What can hang from each mark
Q: Z
X: R T Y
T: X Z
H: R
E: X Y
Z: E T
R: F H

Every row comes from one small tree of marks. The marks that hang from a mark follow it in brackets, in alphabetical order. Every link used is in the known rows. Which tree was each row made from?
Known rows
T(X(Y) Z(E)): [-0.18 -0.65  0.33  0.28  0.51  1.74  0.76  0.03  0.17 -0.23 -2.23 -0.45
  0.24  0.49  0.09 -0.01  0.28  0.65  0.30  2.46]
Z(E(Y) T(X(R(F)))): [ 0.14 -0.37 -0.24 -0.23 -0.10  1.18  2.67  0.18  0.78 -0.91 -1.78 -0.36
  0.85 -0.03 -0.25 -0.75  0.13  0.26  0.16  0.67]
E(X(R(F) T) Y): [-1.16 -0.14 -0.78 -0.02  0.49  0.30  1.59  0.19 -0.03 -1.17 -0.69 -0.62
  0.38 -0.06 -0.50 -1.02 -0.05 -0.63  0.40  1.72]
Q(Z(E(X Y) T)): [ 0.40 -0.40 -0.44 -0.50 -0.80 -0.99  1.21  0.58  0.27 -0.99 -2.22  2.15
  0.40  0.46 -1.31 -0.60 -0.02 -0.43  0.36  0.36]
Z(E(Y) T(X(R(F H)))): [ 0.06 -0.53 -0.54 -0.18 -0.33  2.02  2.84  0.18  0.76 -0.96 -1.51 -0.82
  0.84 -0.05 -0.37 -1.13 -0.09 -0.02  0.49  1.65]
H(R(F)): [ 0.33 -0.42 -0.58  0.15 -0.31  1.64  1.75 -0.39 -0.62 -0.16  0.01 -0.80
  0.20 -0.37  0.51  0.19 -0.70  0.26  0.09  0.32]
E(X(T(Z)) Y): [-0.72 -0.34 -0.57 -0.08  0.87 -0.39  0.28  0.38 -0.29 -0.96 -1.70  0.51
  0.16  0.64 -0.61 -1.16  0.48 -0.40  0.45  1.53]
Z(E(X(R(F)) Y) T): [ 0.23 -0.51 -0.74 -0.21 -0.27  0.20  2.95  0.38  0.23 -0.85 -1.30  0.40
  0.49 -0.12 -0.79 -0.79  0.06 -0.53  0.50  0.66]
X(T): [-0.24 -0.04  0.17  0.04 -0.13  0.67  0.21  0.00  0.46 -0.66  0.34  0.84
  0.31  0.11  0.42 -0.68  0.04  0.17 -0.21  0.76]
E(X(R T(Z)) Y): [-1.36 -0.13 -0.69  0.12  0.21  0.10  0.61  0.28 -0.08 -1.04 -2.09  0.08
  0.51  0.29 -0.65 -0.87  0.36 -0.12  0.50  2.34]
X(R T(Z) Y): [-1.32 -0.27  0.07  0.30 -0.55  2.13  0.99  0.02  0.65 -1.33 -0.79  0.46
  0.71  0.10  0.47  0.53  0.09  0.76  0.02  4.99]
R(F H): [-0.08 -0.54 -0.66 -0.06 -0.04  1.96  1.59  0.01  0.04 -0.24  0.72 -1.85
 -0.05 -0.12 -0.16 -0.44 -0.71 -0.56  0.36  2.45]
Q(Z(T(X(Y)))): [-0.50 -0.04  0.27 -0.42 -0.50  0.81  0.43  0.15  0.78 -1.16 -1.52  1.31
  0.85  0.64 -0.17 -0.19 -0.29  0.56  0.60  0.92]
R(H): [-0.17 -0.23 -0.43  0.07 -0.38  1.13  0.22  0.00 -0.03 -0.03  0.29 -0.66
  0.04  0.00 -0.21 -0.55 -0.27 -0.37  0.37  1.29]
E(X(R T) Y): [-1.24  0.12 -0.57  0.06  0.23 -0.39  0.45  0.21 -0.10 -1.00 -1.13  0.42
  0.42  0.01 -0.55 -1.04  0.33 -0.48  0.47  0.81]
X(R(F H) Y): [-0.96 -0.39 -0.53  0.14 -0.38  2.73  2.14 -0.08  0.29 -0.81  0.51 -1.78
  0.27 -0.40  0.03  0.62 -0.64 -0.30  0.49  4.80]
E(X(T) Y): [-0.59 -0.09 -0.32 -0.14  0.89 -0.91  0.12  0.30 -0.26 -0.90 -0.79  0.77
  0.04  0.37 -0.48 -1.37  0.49 -0.79  0.39 -0.01]
E(X(R(F H)) Y): [-1.09 -0.29 -1.26 -0.02  0.35  0.54  1.57  0.20 -0.42 -0.61 -0.87 -1.87
  0.11 -0.17 -1.05 -0.85 -0.29 -1.08  0.91  1.99]

Which tree is each row?
[-1.40 -0.76 -0.56  0.23 -0.53  3.90  2.39  0.00  0.70 -1.50 -0.19 -1.23
  0.66  0.00  0.35  0.09 -0.59  0.26  0.35  7.10]	X(R(F H) T(Z) Y)
[-0.01 -0.44  0.13  0.04 -0.36  2.42  2.82 -0.01  0.89 -0.81 -0.99 -0.03
  0.88 -0.11  0.37 -0.30 -0.16  0.54  0.39  1.55]	Z(E T(X(R(F) Y)))
[-1.51 -0.44 -0.70  0.28 -0.12  2.56  1.95 -0.03  0.13 -1.11  0.32 -0.64
  0.47 -0.15 -0.01 -0.88 -0.63 -0.63  0.97  3.63]	E(X(R(F H) T Y))
[-1.44 -0.35 -0.16  0.25  0.51  2.74  1.48 -0.14  0.38 -0.68 -1.82 -2.20
  0.64  0.19  0.17  0.40 -0.30  0.86  0.55  3.97]	T(X(R(F) Y) Z)
[-0.61 -0.77 -0.67  0.51 -0.67  1.91  1.37  0.16 -0.20 -0.17 -1.85 -0.45
  0.25  0.07 -0.60 -0.11 -0.12 -0.14  0.79  3.94]	T(Z(E(X(R(H) Y))))
[-0.21 -0.41 -0.92 -0.31 -1.62  0.15  1.65  0.50  0.37 -1.04 -2.29  1.31
  0.74  0.17 -1.45 -0.79 -0.31 -0.46  0.72  1.94]	Q(Z(E(X(R(H)) Y) T))
[-0.47 -0.34 -0.14 -0.08 -1.68  2.20  1.58  0.15  0.98 -1.04 -1.98  0.92
  1.08  0.20 -0.46 -0.27 -0.54  0.49  0.63  2.74]	Q(Z(E T(X(R(H) Y))))
[-0.76 -0.34 -0.85  0.00 -1.30  0.52  1.00  0.36  0.25 -1.10 -2.16  0.89
  0.46  0.07 -1.29 -0.89 -0.34 -0.53  0.39  2.97]	Q(Z(E(X(R(H) T) Y)))
[ 0.40 -0.32 -0.16 -0.36 -0.72 -0.73  0.59  0.39  0.26 -0.70 -1.92  0.85
 -0.03  0.17 -1.10  0.44 -0.04 -0.22 -0.39  1.89]	Q(Z(E(Y)))
[-0.78 -0.20  0.07  0.14  0.64  0.50  0.26  0.07 -0.09 -0.82  0.16  1.15
  0.12  0.29  0.17 -0.81  0.08 -0.47  0.68  0.93]	E(X(T Y))
[-1.12 -0.01 -0.50  0.30 -1.24  2.18  0.61 -0.11  0.57 -0.76  0.16 -0.12
  0.73 -0.31  0.28 -0.81 -0.37  0.17  0.27  2.67]	X(R(H) T)
[ 0.32 -0.29  0.01 -0.51 -0.61 -0.08  1.06  0.40  0.76 -1.03 -2.61  1.45
  0.70  0.54 -0.83 -0.62  0.06  0.28  0.12  0.39]	Q(Z(E(Y) T(X)))
[-1.32  0.24  0.28  0.30  0.27  1.48  0.19 -0.23  0.32 -0.44 -1.05 -0.89
  0.58 -0.05  0.29  0.18  0.07  0.55  0.55  1.12]	T(X(R Y))
[-0.51 -0.58 -0.25  0.36 -0.28  1.65  2.26  0.01  0.27 -0.81 -0.39  0.22
  0.28 -0.31  0.05 -0.37 -0.30 -0.33  0.36  2.57]	Z(E(X(R(F) T Y)))
[-1.14 -0.07 -0.28  0.36 -0.95  1.73  0.69 -0.01  0.60 -0.82 -1.11  0.13
  0.82  0.02  0.29 -0.13 -0.04  0.92 -0.13  3.27]	X(R T(Z))
[-0.14 -0.20 -0.53 -0.08 -1.87  0.19  1.36  0.30  0.53 -0.61 -2.08  1.86
  0.86  0.07 -0.89 -0.42 -0.53  0.16  0.55  0.45]	Q(Z(E(X(R)) T))
[ 0.70 -0.37 -0.05 -0.37 -1.67  0.19  1.26  0.34  0.79 -0.67 -1.44  2.10
  0.56  0.25 -0.55 -0.04 -0.37  0.30 -0.02  0.83]	Q(Z(E T))
[-0.14 -0.61 -0.17  0.07 -0.65  3.13  2.97 -0.01  0.88 -0.82 -0.74 -0.48
  0.91 -0.10  0.20 -0.65 -0.38  0.25  0.69  2.46]	Z(E T(X(R(F H) Y)))
[-0.30 -0.41 -0.03 -0.21 -1.13  2.00  2.42  0.12  1.11 -1.20 -1.84  0.51
  0.99  0.12 -0.30  0.09 -0.66  0.64  0.36  2.61]	Q(Z(E T(X(R(F) Y))))
[-1.61 -0.26 -0.32  0.40 -0.10  1.51  0.67  0.07  0.09 -0.98 -1.21  0.49
  0.61  0.24  0.05 -0.35  0.05  0.21  0.74  3.20]	E(X(R T(Z) Y))
[ 0.21 -0.43 -0.24  0.03  0.39 -0.54  0.87  0.32 -0.17 -0.59 -1.11  1.03
 -0.05  0.17 -0.56 -1.21  0.51 -0.76  0.08  0.34]	Z(E(X(T) Y))
[-1.27 -0.38 -0.81  0.24  0.02  1.91  1.72 -0.02 -0.27 -0.55  0.01 -1.46
  0.17 -0.24 -0.39 -0.26 -0.66 -0.76  1.18  2.95]	E(X(R(F H) Y))
